Each row was made from one small tree. The marks that hang from a mark follow it in brackets, in alphabetical order. Every link used is in the known rows. Write each row's tree.
(in the rows, 128 means zero)
Known rows:
V[M[E[Y] H]]: | 120 | 140 |  89 | 135 | 108 | 174 | 115 | 165 | 142 |  82 | 122 |  74 | 104 | 107 | 116 | 126 | 107 | 112 | 154 | 121 | 128 | 130 | 153 | 146 | 144 | 129 | 108 |
M[E[X Y] H V]: | 119 | 139 | 110 | 139 |  97 | 141 | 132 | 141 | 147 |  85 | 136 | 111 | 108 | 111 | 126 | 124 | 124 | 129 | 150 | 124 | 125 | 121 | 138 | 128 | 114 | 142 | 102 |
E[M[H] Y]: | 112 | 155 | 125 | 142 | 108 | 158 |  98 | 163 | 147 | 135 | 127 |  75 | 105 | 118 | 131 | 113 | 122 | 101 | 148 | 135 | 121 | 115 | 129 | 142 | 138 | 134 |  89 |
V[M]: | 119 | 138 | 101 | 150 | 105 | 159 | 107 | 180 | 147 | 109 | 111 |  70 | 100 | 109 | 121 | 121 | 128 | 117 | 157 | 133 | 136 | 131 | 134 | 171 | 177 | 110 | 100 |
E[X]: | 113 | 145 | 108 | 152 | 102 | 114 | 121 | 142 | 155 | 130 | 121 | 110 | 113 | 105 | 130 | 116 | 150 | 125 | 156 | 138 | 129 | 119 | 117 | 151 | 121 |  99 | 111 |
X[B[E[M[V]]]]: | 121 | 149 | 129 | 153 | 116 | 165 |  94 | 160 | 144 | 130 | 114 | 128 | 112 |  99 | 131 | 127 | 147 | 104 | 159 | 146 | 126 | 106 | 118 | 163 | 128 | 131 | 116 |
V[H]: | 122 | 143 |  96 | 147 | 108 | 157 | 110 | 171 | 145 | 107 | 119 |  70 | 102 | 111 | 117 | 125 | 128 | 114 | 157 | 133 | 139 | 132 | 135 | 171 | 140 | 104 | 102 |
V[H M]: | 128 | 138 |  93 | 145 | 113 | 168 | 108 | 203 | 141 |  98 | 113 |  53 |  98 | 119 | 119 | 126 | 119 | 115 | 163 | 129 | 141 | 140 | 147 | 178 | 182 | 110 | 100 |
M[E[B Y] H V]: | 109 | 139 | 106 | 157 | 121 | 168 | 116 | 156 | 156 |  86 | 116 | 110 | 103 |  92 | 113 | 134 | 117 | 119 | 143 | 123 | 128 | 121 | 139 | 135 |  84 | 145 | 111 |
E[B M X Y]: |  84 | 160 | 138 | 161 | 137 |  95 | 106 | 147 | 165 | 168 | 110 | 134 | 124 |  90 | 135 | 109 | 139 |  96 | 151 | 138 | 110 | 106 | 103 | 103 | 103 | 119 | 128 |
E[X Y]: | 100 | 154 | 116 | 146 | 106 | 108 | 120 | 125 | 155 | 132 | 128 | 115 | 123 |  97 | 132 | 111 | 134 | 112 | 149 | 137 | 117 | 117 | 109 | 114 | 122 | 109 | 119 |
V[M[H]]: | 136 | 137 |  94 | 144 | 104 | 177 | 111 | 201 | 142 |  96 | 110 |  54 |  90 | 124 | 120 | 125 | 126 | 124 | 157 | 130 | 139 | 134 | 147 | 188 | 168 | 120 |  89 |
V[H[M]]: | 129 | 137 |  98 | 160 |  99 | 178 | 118 | 183 | 144 | 107 | 136 |  49 | 101 | 126 | 123 | 129 | 129 | 130 | 149 | 131 | 138 | 135 | 139 | 170 | 158 | 104 |  82 |
V[H[M[E[B]]]]: | 115 | 135 |  83 | 172 | 123 | 173 | 123 | 177 | 154 |  97 | 121 |  86 | 107 | 101 | 111 | 140 | 124 | 127 | 148 | 122 | 135 | 130 | 148 | 156 |  98 | 101 | 111 |
X[B]: | 123 | 141 |  97 | 158 | 114 | 154 | 108 | 164 | 151 | 119 | 117 | 100 | 119 |  92 | 117 | 129 | 135 | 121 | 155 | 141 | 129 | 115 | 113 | 157 | 109 |  99 | 123 |
B[E[X Y]]: |  93 | 163 | 120 | 139 | 109 | 108 | 119 |  94 | 153 | 127 | 117 | 145 | 123 |  86 | 134 | 111 | 145 | 100 | 151 | 142 | 116 | 113 | 114 | 126 | 106 | 109 | 133 |
H[M[E] V]: | 127 | 128 |  96 | 180 |  72 | 192 | 127 | 156 | 149 |  98 | 152 |  69 | 110 | 111 | 127 | 139 | 133 | 151 | 136 | 126 | 141 | 130 | 146 | 142 | 136 | 111 |  68 |
V[H[M[E[Y]]]]: | 113 | 141 |  92 | 152 | 105 | 178 | 123 | 148 | 146 |  92 | 146 |  70 | 115 | 108 | 119 | 131 | 111 | 118 | 145 | 122 | 128 | 131 | 146 | 127 | 131 | 114 | 101 |
X[B[E[Y]]]: | 103 | 160 | 106 | 146 | 123 | 148 | 106 | 116 | 150 | 119 | 117 | 136 | 128 |  73 | 125 | 124 | 131 |  93 | 149 | 146 | 116 | 108 | 111 | 130 |  95 | 108 | 147 |
H[V]: | 123 | 137 | 111 | 173 |  83 | 167 | 112 | 157 | 151 | 115 | 133 |  71 | 106 | 106 | 128 | 128 | 134 | 135 | 143 | 137 | 140 | 127 | 129 | 151 | 143 | 110 |  79 |
B[E[M X Y]]: |  89 | 168 | 138 | 138 | 115 | 106 | 106 | 108 | 152 | 153 | 119 | 145 | 124 |  97 | 144 | 105 | 148 |  85 | 152 | 143 | 111 | 106 | 113 | 119 | 122 | 118 | 124 |
E[B]: | 102 | 145 | 107 | 170 | 125 | 139 | 107 | 156 | 162 | 127 |  99 | 107 | 107 |  85 | 115 | 123 | 141 | 113 | 150 | 137 | 132 | 120 | 118 | 155 |  94 | 103 | 119 |
H[M[E[B Y]] V]: | 101 | 138 | 108 | 189 | 103 | 175 | 124 | 146 | 161 | 110 | 141 |  94 | 119 |  87 | 125 | 138 | 120 | 134 | 128 | 125 | 127 | 125 | 136 | 103 | 102 | 119 |  96 |
E[M]: | 111 | 148 | 125 | 154 | 106 | 150 |  95 | 158 | 151 | 144 | 118 |  85 | 106 | 112 | 127 | 115 | 141 | 101 | 156 | 139 | 131 | 115 | 121 | 159 | 148 | 114 |  91 |

Which tree is each row?
|  91 | 149 | 146 | 169 | 131 | 145 |  94 | 164 | 159 | 148 | 111 | 109 | 109 |  98 | 127 | 120 | 128 |  99 | 145 | 137 | 121 | 112 | 113 | 119 | 125 | 145 | 105 | : E[B M[V] Y]
|  86 | 154 | 119 | 160 | 130 |  97 | 120 | 133 | 167 | 140 | 108 | 137 | 124 |  81 | 128 | 115 | 137 | 108 | 147 | 136 | 115 | 113 | 105 | 109 |  84 | 106 | 137 | : E[B X Y]
| 134 | 132 |  87 | 163 |  98 | 153 | 130 | 184 | 148 |  98 | 130 | 110 | 127 |  97 | 129 | 140 | 129 | 145 | 161 | 127 | 128 | 123 | 135 | 136 | 145 | 110 | 120 | : H[V[M[E[X[B]]]]]
| 138 | 130 |  90 | 159 |  79 | 188 | 121 | 163 | 144 |  80 | 135 |  71 | 100 | 110 | 120 | 137 | 129 | 141 | 144 | 125 | 141 | 129 | 154 | 159 | 119 | 121 |  74 | : M[E H[V]]
| 112 | 156 | 141 | 139 | 106 | 171 |  97 | 145 | 141 | 120 | 123 | 101 |  96 | 117 | 137 | 119 | 130 |  98 | 146 | 139 | 125 | 116 | 135 | 149 | 139 | 156 |  89 | : B[E[M[H V] Y]]
| 106 | 157 | 136 | 151 | 124 | 160 |  94 | 142 | 146 | 135 | 121 | 134 | 120 |  92 | 135 | 123 | 132 |  94 | 151 | 146 | 115 | 103 | 113 | 132 | 130 | 141 | 124 | : X[B[E[M[V] Y]]]
| 114 | 130 |  94 | 179 | 109 | 172 | 115 | 182 | 156 |  96 | 110 |  93 | 107 |  89 | 116 | 141 | 123 | 131 | 149 | 123 | 139 | 131 | 148 | 145 | 133 | 111 | 106 | : H[V[M[E[B]]]]
| 124 | 131 |  96 | 159 |  86 | 147 | 130 | 169 | 149 |  97 | 130 |  95 | 113 | 108 | 130 | 132 | 135 | 142 | 155 | 123 | 135 | 130 | 145 | 140 | 163 | 112 |  97 | : H[V[M[E[X]]]]
|  99 | 142 |  97 | 161 | 121 | 109 | 126 | 133 | 164 | 116 | 105 | 147 | 119 |  79 | 118 | 126 | 148 | 121 | 156 | 128 | 125 | 114 | 123 | 137 |  67 |  96 | 139 | : M[E[B X]]
| 105 | 135 |  92 | 177 | 115 | 164 | 121 | 154 | 161 | 109 | 119 | 102 | 111 |  91 | 114 | 136 | 137 | 129 | 142 | 126 | 132 | 122 | 135 | 147 |  91 | 102 | 109 | : H[M[E[B]]]
| 101 | 150 | 149 | 151 | 106 | 120 | 109 | 148 | 151 | 147 | 131 | 111 | 114 | 116 | 143 | 111 | 136 | 110 | 151 | 138 | 117 | 112 | 111 | 115 | 156 | 142 |  97 | : E[M[V] X Y]
| 112 | 147 | 136 | 149 | 114 | 166 |  97 | 177 | 142 | 127 | 131 |  73 | 104 | 123 | 132 | 119 | 115 | 101 | 152 | 133 | 128 | 124 | 130 | 132 | 174 | 145 |  89 | : E[M[V[H]] Y]
| 112 | 151 | 140 | 152 | 118 | 122 | 108 | 166 | 151 | 149 | 135 | 126 | 129 | 106 | 140 | 119 | 132 | 116 | 156 | 141 | 110 | 103 | 102 | 109 | 140 | 140 | 120 | : E[M[V] X[B] Y]
| 136 | 131 |  90 | 175 |  86 | 163 | 139 | 167 | 150 | 108 | 157 | 104 | 130 | 105 | 134 | 144 | 139 | 163 | 145 | 130 | 127 | 118 | 131 | 127 | 110 | 104 | 102 | : H[M[E[X[B]]] V]
| 104 | 159 | 127 | 149 | 125 | 113 | 107 | 154 | 154 | 161 | 129 | 130 | 136 |  97 | 138 | 114 | 134 | 103 | 158 | 142 | 107 | 101 |  99 | 108 | 126 | 118 | 133 | : E[M X[B] Y]
| 113 | 145 | 134 | 162 | 133 | 122 | 110 | 202 | 154 | 140 | 109 | 111 | 103 | 118 | 132 | 124 | 141 | 112 | 160 | 133 | 128 | 119 | 124 | 150 | 129 | 130 | 106 | : E[B M[V[H]] X]
| 105 | 144 | 142 | 169 | 123 | 116 | 109 | 177 | 160 | 154 | 108 | 128 | 107 | 109 | 135 | 120 | 151 | 117 | 156 | 137 | 125 | 111 | 113 | 142 | 123 | 131 | 106 | : E[B M[V] X]
| 109 | 153 | 106 | 150 | 122 | 112 | 118 | 141 | 156 | 135 | 129 | 128 | 136 |  86 | 131 | 120 | 129 | 116 | 155 | 141 | 111 | 108 | 101 | 112 | 107 | 106 | 142 | : E[X[B] Y]
| 102 | 160 | 130 | 145 | 109 | 115 | 107 | 125 | 151 | 149 | 112 | 139 | 114 | 106 | 142 | 111 | 164 |  97 | 160 | 144 | 122 | 109 | 118 | 154 | 124 | 110 | 115 | : B[E[M X]]
| 106 | 138 |  96 | 172 | 115 | 128 | 134 | 149 | 163 | 119 | 123 | 127 | 118 |  94 | 123 | 131 | 145 | 136 | 147 | 126 | 126 | 119 | 128 | 137 |  82 |  97 | 120 | : H[M[E[B X]]]
| 124 | 128 | 107 | 163 |  86 | 153 | 138 | 153 | 150 |  98 | 145 | 103 | 108 | 118 | 130 | 132 | 144 | 152 | 147 | 126 | 132 | 123 | 136 | 146 | 132 | 123 |  84 | : H[M[E[X] V]]
| 101 | 156 | 128 | 156 | 136 | 144 |  96 | 173 | 156 | 145 | 110 |  93 | 107 | 102 | 124 | 117 | 126 |  95 | 147 | 134 | 119 | 112 | 124 | 133 | 102 | 133 | 109 | : E[B M[H] Y]
| 105 | 168 | 132 | 130 | 115 | 120 | 109 | 130 | 147 | 140 | 120 | 127 | 113 | 110 | 143 | 107 | 146 |  93 | 153 | 140 | 113 | 109 | 124 | 137 | 114 | 132 | 113 | : B[E[M[H] X Y]]
| 113 | 151 | 124 | 156 | 129 | 118 | 112 | 187 | 159 | 149 | 104 | 113 | 105 | 112 | 132 | 118 | 151 | 115 | 159 | 136 | 122 | 112 | 122 | 155 |  98 | 119 | 107 | : E[B M[H] X]
| 135 | 129 |  98 | 163 |  99 | 159 | 137 | 168 | 149 | 100 | 145 | 118 | 122 | 108 | 129 | 140 | 140 | 155 | 151 | 131 | 126 | 115 | 126 | 143 | 119 | 120 | 109 | : H[M[E[X[B]] V]]
| 128 | 134 |  83 | 155 |  98 | 182 | 124 | 168 | 144 |  87 | 139 |  66 | 105 | 116 | 116 | 137 | 123 | 132 | 151 | 122 | 139 | 133 | 151 | 164 | 133 | 104 |  92 | : V[H[M[E]]]
|  99 | 135 | 113 | 177 | 116 | 173 | 123 | 147 | 159 | 103 | 131 | 106 | 112 |  93 | 118 | 136 | 122 | 127 | 134 | 124 | 125 | 123 | 132 | 117 | 102 | 134 | 106 | : H[M[E[B Y] V]]
|  96 | 162 | 152 | 144 | 110 | 120 | 107 | 120 | 149 | 143 | 120 | 139 | 115 | 107 | 147 | 110 | 146 |  98 | 151 | 142 | 116 | 109 | 114 | 122 | 140 | 142 | 109 | : B[E[M[V] X Y]]
| 114 | 148 | 119 | 160 | 128 | 154 |  97 | 191 | 155 | 140 | 101 |  91 |  99 | 110 | 124 | 121 | 141 | 107 | 153 | 136 | 129 | 116 | 129 | 168 | 101 | 123 |  98 | : E[B M[H]]
| 105 | 138 | 112 | 152 |  99 | 164 | 115 | 123 | 149 |  93 | 133 | 105 | 112 |  95 | 117 | 127 | 120 | 116 | 145 | 126 | 128 | 122 | 130 | 127 | 126 | 134 | 104 | : M[E[Y] V]
| 122 | 134 |  82 | 153 | 125 | 170 | 114 | 194 | 152 |  84 |  96 |  92 |  96 |  98 | 107 | 135 | 125 | 120 | 158 | 120 | 136 | 130 | 153 | 172 | 113 | 116 | 118 | : V[M[E[B] H]]
| 132 | 132 |  79 | 139 | 102 | 180 | 117 | 182 | 141 |  76 | 115 |  69 |  95 | 114 | 113 | 131 | 124 | 124 | 160 | 121 | 138 | 133 | 158 | 182 | 148 | 119 |  98 | : V[M[E H]]
| 113 | 139 | 110 | 171 |  80 | 152 | 139 | 131 | 154 | 112 | 163 |  97 | 126 | 105 | 138 | 130 | 129 | 145 | 134 | 126 | 123 | 124 | 134 |  98 | 127 | 117 |  88 | : H[M[E[X Y]] V]
| 133 | 136 |  73 | 139 | 125 | 144 | 126 | 198 | 143 |  90 | 118 | 108 | 122 | 105 | 117 | 138 | 122 | 127 | 174 | 123 | 127 | 126 | 142 | 154 | 141 | 100 | 143 | : V[H M[E[X[B]]]]
| 127 | 137 |  85 | 160 | 105 | 145 | 135 | 156 | 153 | 114 | 143 | 119 | 130 |  99 | 126 | 136 | 142 | 146 | 154 | 131 | 121 | 113 | 124 | 136 |  99 |  98 | 123 | : H[M[E[X[B]]]]
| 117 | 134 | 107 | 151 |  93 | 137 | 129 | 137 | 151 |  99 | 128 | 124 | 110 | 106 | 123 | 128 | 145 | 139 | 157 | 127 | 133 | 119 | 129 | 146 | 117 | 121 | 106 | : M[E[X] V]
| 135 | 141 | 122 | 164 |  88 | 182 | 102 | 193 | 144 | 128 | 134 |  54 |  97 | 130 | 136 | 126 | 133 | 130 | 145 | 135 | 138 | 123 | 141 | 161 | 150 | 132 |  57 | : E[M[H[V]]]
| 106 | 147 | 140 | 159 | 129 | 158 |  97 | 186 | 153 | 132 | 112 |  91 |  99 | 112 | 127 | 121 | 123 | 108 | 146 | 134 | 122 | 115 | 126 | 136 | 118 | 153 |  93 | : E[B M[H V] Y]
